Known rows, with every way that one mark hangs from another:
naboz(konus): [-1.29 -1.99 -0.94 -0.28 -1.45 -0.11  0.45 -1.31  2.64 -2.71  4.71  0.31
  2.88 -4.97  0.08  0.41  0.22 -4.94 -2.11  3.15 -9.17]
variv(leled): [ 0.29 -1.05 -1.83 -0.26 -2.72  0.32  1.99 -2.80  1.61 -1.22  5.45  1.16
  4.52 -3.68  2.79  0.92 -0.09 -2.42 -1.03  0.87 -4.56]
vimos(lezek variv(leled(konus(naboz vutoga(lotir))))): [-4.40  1.05 -1.75 -4.64 -0.96  0.27  1.58 -4.91  1.68 -2.03 -0.39  2.44
 -2.91  1.90  5.53 -0.74  1.53 -1.49  0.39 -3.57  4.14]
somil(vimos): [-0.18 -1.59 -1.26  1.09 -1.94 -1.23  3.14 -2.46 -0.10 -0.90  5.28 -2.01
  5.72 -3.09  1.09 -1.61  1.53 -2.48  0.42  0.31 -6.51]
rurap(vimos(variv)): [-0.63 -1.80  0.46 -0.31 -3.33 -0.86  4.28 -1.41  2.11  0.13  6.66  0.49
  1.65 -3.34  1.11  0.42  2.24 -0.04  0.28  0.82 -2.99]
somil(leled vimos(lezek)): [ 0.41 -1.35 -0.92  2.04  0.57 -1.51  5.87 -4.40 -2.81 -0.85  3.25 -3.56
  5.42 -0.41  2.53 -2.85  2.55  1.84  2.41 -1.93 -5.77]
naboz(konus(vutoga)): [-2.41 -0.39 -2.08  1.18 -0.71 -0.44 -0.80  0.37  4.68 -4.04  3.14  0.16
  2.24 -1.51  0.97 -2.39  1.13 -4.20 -3.32  3.13 -7.96]
remal(konus): [ 0.89 -1.18 -4.52  3.95 -0.04  2.00 -0.43 -1.12  1.32  0.48  6.33  1.00
  5.99 -4.26  1.85  0.23 -0.01 -4.09 -1.98  1.25 -8.28]
somil(leled(konus(naboz)) vimos(lezek variv)): [-0.63 -0.86 -0.03 -2.56 -1.66 -1.79  4.42 -5.31 -5.32  3.19  1.35 -0.45
 -3.51  1.69  6.68 -2.34  3.34  0.56  4.76 -5.12 -0.51]
konus(naboz): [ 0.30 -1.67 -1.28 -0.30 -2.51  0.31 -0.54  0.37  1.68 -1.39  3.43  1.18
  3.17 -2.61  1.83  1.06  1.47 -4.53 -0.98  1.21 -5.86]
remal(konus(naboz vimos)): [ 3.83 -1.93 -0.38  2.34 -2.38  3.87 -1.46  2.83  3.19  0.43  4.21  2.79
  2.17 -2.00  3.90  2.89  2.22 -5.01 -1.85 -0.10 -6.25]
konus(vimos(lezek)): [ 0.03 -1.57  0.82  2.56 -0.17  0.49  3.69  2.20  2.61 -4.13  4.77 -0.29
  5.27 -1.27 -0.01  2.89  2.31  1.03 -0.50  0.76 -6.70]
remal(konus(vimos)): [ 2.63 -1.65 -1.67  4.15 -1.05  3.17  0.23  1.59  3.21 -0.11  6.39  1.67
  4.92 -3.66  2.65  2.12  1.52 -3.52 -1.85  0.85 -7.76]
rurap(leled(konus(vutoga(lotir))) vimos(lezek)): [-4.07 -0.42  2.76 -0.92 -3.54 -0.66  3.03  0.50  5.77 -4.91  2.27  1.54
 -0.71  0.87  1.90 -0.43  2.51  2.54 -3.62 -1.81 -0.19]
variv(leled(konus(naboz))): [-0.45 -0.84 -0.78 -3.65 -5.54  0.41 -1.06 -1.65  0.30  0.30  3.18  3.83
 -2.24 -2.20  6.09  2.23  0.34 -4.76 -0.56 -1.57 -2.37]
vimos(lezek variv): [-2.02 -0.87 -2.40  0.99  1.26 -1.08  4.65 -2.48 -0.63 -1.33  5.07 -0.61
  4.00 -1.59 -0.08 -0.02  1.30  1.65  1.48  0.33 -4.20]
remal(konus(naboz)): [ 2.01 -1.48 -3.31  1.99 -1.36  2.83 -2.12  0.26  1.25  0.97  4.35  2.17
  3.18 -2.70  3.13  1.00  0.74 -5.35 -1.80  0.30 -6.70]
variv(leled(konus(vimos(lezek) vutoga(lotir)))): [-3.57  0.64  0.27 -0.98 -1.00  1.01  2.31 -1.57  4.93 -5.32  1.22  1.63
  0.99  0.60  4.21  1.35  1.88 -0.83 -1.62 -1.99  0.15]
konus(naboz vimos(lezek variv(leled)) vutoga(lotir)): [-0.61  0.12  1.18 -2.82 -0.45  1.98  3.64 -2.17  4.80 -3.58 -0.11  1.56
  0.20  2.48  4.36  0.78  3.68  0.02  0.06 -2.37  3.87]
naboz(konus(vimos(lezek variv) vutoga(lotir))): [-3.40 -0.38  0.71 -1.11  2.30  0.82  3.73 -2.01  5.99 -5.66  0.94 -0.43
  1.32 -0.41  0.42 -0.53  3.16 -1.17 -1.16  0.87 -2.16]
vutoga(konus(naboz vimos(lezek variv(leled))) lotir): [ 1.20 -2.26  2.14 -5.27 -1.41  3.71  4.61 -4.88  4.68 -2.05  2.02  2.24
  1.64 -1.78  3.80  5.65  3.01 -0.79  1.77 -1.21  0.40]

Rows:
[-1.69 -0.57  0.87  0.78  0.58 -0.12  3.51  1.56  4.11 -3.85  2.65  0.16
 -0.62  1.65  1.33 -0.76  3.32  1.18 -0.70  1.03 -4.16]
naboz(konus(vimos(lezek variv) vutoga))
[-2.44  0.20 -1.53 -3.56 -1.22 -0.99  1.66 -7.63 -0.49  1.59 -1.41 -0.18
 -2.88  0.89  8.04 -5.62  3.96 -5.09  2.55 -4.27  2.66]
somil(leled(konus(naboz vutoga(lotir))) vimos(variv))
[-1.56 -0.46 -0.63 -4.23 -3.23 -0.30  2.38 -3.10 -1.93  1.09  3.14  3.07
 -4.05  0.56  5.57  1.88  0.91  0.23  2.08 -3.40  0.85]
vimos(lezek variv(leled(konus(naboz))))
[-2.26 -0.83  0.32 -0.12 -1.22 -0.72  3.87  0.03  0.25 -0.83  5.01  1.60
 -0.97 -0.93  2.89  2.60  2.35  1.05  1.82 -1.52 -2.93]
leled(konus(vimos(lezek variv)))
[-3.99  1.38 -3.02 -0.90 -1.10 -1.20  3.08 -2.77  0.07 -0.92  3.39  1.76
 -2.07  2.35  5.27 -1.55  1.02  2.15  0.62 -2.34  0.71]
vimos(lezek variv(leled(konus(vutoga))))
[-2.82  0.04  0.09 -3.06 -2.08  0.77 -0.55 -1.10  4.79 -1.77  0.15  3.04
 -2.93 -0.14  5.46  0.15  3.76 -5.99 -0.39 -1.57  1.64]
leled(konus(naboz vimos(variv) vutoga(lotir)))
[-1.82 -0.16  0.55 -0.97  1.20  1.16  2.78 -0.53  4.85 -4.24 -0.34  0.43
  1.57  2.06  2.05  0.15  4.44 -1.05  0.00 -1.13  1.11]
konus(naboz vimos(lezek variv) vutoga(lotir))
[-5.63  1.29 -3.09 -2.78  0.55 -0.47  3.31 -6.10  1.81 -2.56  1.66  1.36
 -0.17  0.34  4.33 -1.51  0.87 -0.16  0.30 -2.48  2.66]
vimos(lezek variv(leled(konus(vutoga(lotir)))))
[ 0.25 -0.24  0.77 -3.67 -2.10  2.19  1.75 -2.87  5.92 -1.94  0.39  2.72
 -0.21  0.27  5.75  0.20  3.59 -3.96 -0.51 -1.41  3.83]
konus(naboz vimos(variv(leled)) vutoga(lotir))
[-3.70  0.42  0.43 -2.36 -0.27  0.63  1.39 -0.62  3.80 -3.20 -0.52  2.08
 -2.63  2.12  4.11  0.68  3.92 -1.86  0.24 -2.56  1.74]
leled(konus(naboz vimos(lezek variv) vutoga(lotir)))
[ 2.66 -0.39 -1.48  3.86 -1.70  3.40 -2.55  4.53  5.04 -0.93  2.53  2.63
  1.48  1.53  5.10  0.24  3.27 -4.30 -3.17 -0.05 -4.97]
remal(konus(naboz vimos vutoga))
[-0.82 -0.95 -1.72 -1.37 -2.07 -2.26  4.20 -7.20 -4.09  4.15  4.04 -0.52
 -1.26 -2.06  6.77 -3.66  2.42 -2.11  4.17 -3.15 -2.11]
somil(leled(konus) vimos(variv))
[ 0.09 -0.31 -1.13  2.67  1.71  4.12 -0.38  1.60  5.62 -4.09  0.22  1.09
  3.69  1.61  2.56  0.89  3.29 -2.70 -2.90 -1.30 -2.84]
remal(konus(naboz vimos(lezek) vutoga(lotir)))
[ 1.07 -2.81  1.04 -4.05 -1.59  3.22  1.95 -3.76  5.92 -1.32  2.63  2.12
  2.55 -4.53  2.79  4.67  3.53 -5.64  1.05  1.01 -2.46]
vutoga(konus(naboz vimos(variv)) lotir)
[ 2.17 -1.30  2.32 -2.57 -2.77  1.38  4.42 -0.42  1.19 -0.44  3.19  2.29
 -0.89  1.04  4.30  3.33  2.90  1.56  1.74 -2.41  0.64]
konus(naboz vimos(lezek variv(leled)))
[-1.97  0.13 -5.64  3.64  2.38  2.59 -1.27 -2.87  4.83 -2.67  3.04  0.16
  7.10 -2.89  1.84 -2.42  0.73 -5.75 -3.52  1.14 -4.99]
remal(konus(vutoga(lotir)))
[-2.31 -0.17  1.37 -2.90  0.59  1.56  4.48 -3.69  5.86 -4.90  1.19  0.72
  0.09  0.05  2.51 -0.06  2.55 -0.19 -0.94 -0.47  0.51]
naboz(konus(vimos(lezek variv(leled)) vutoga(lotir)))
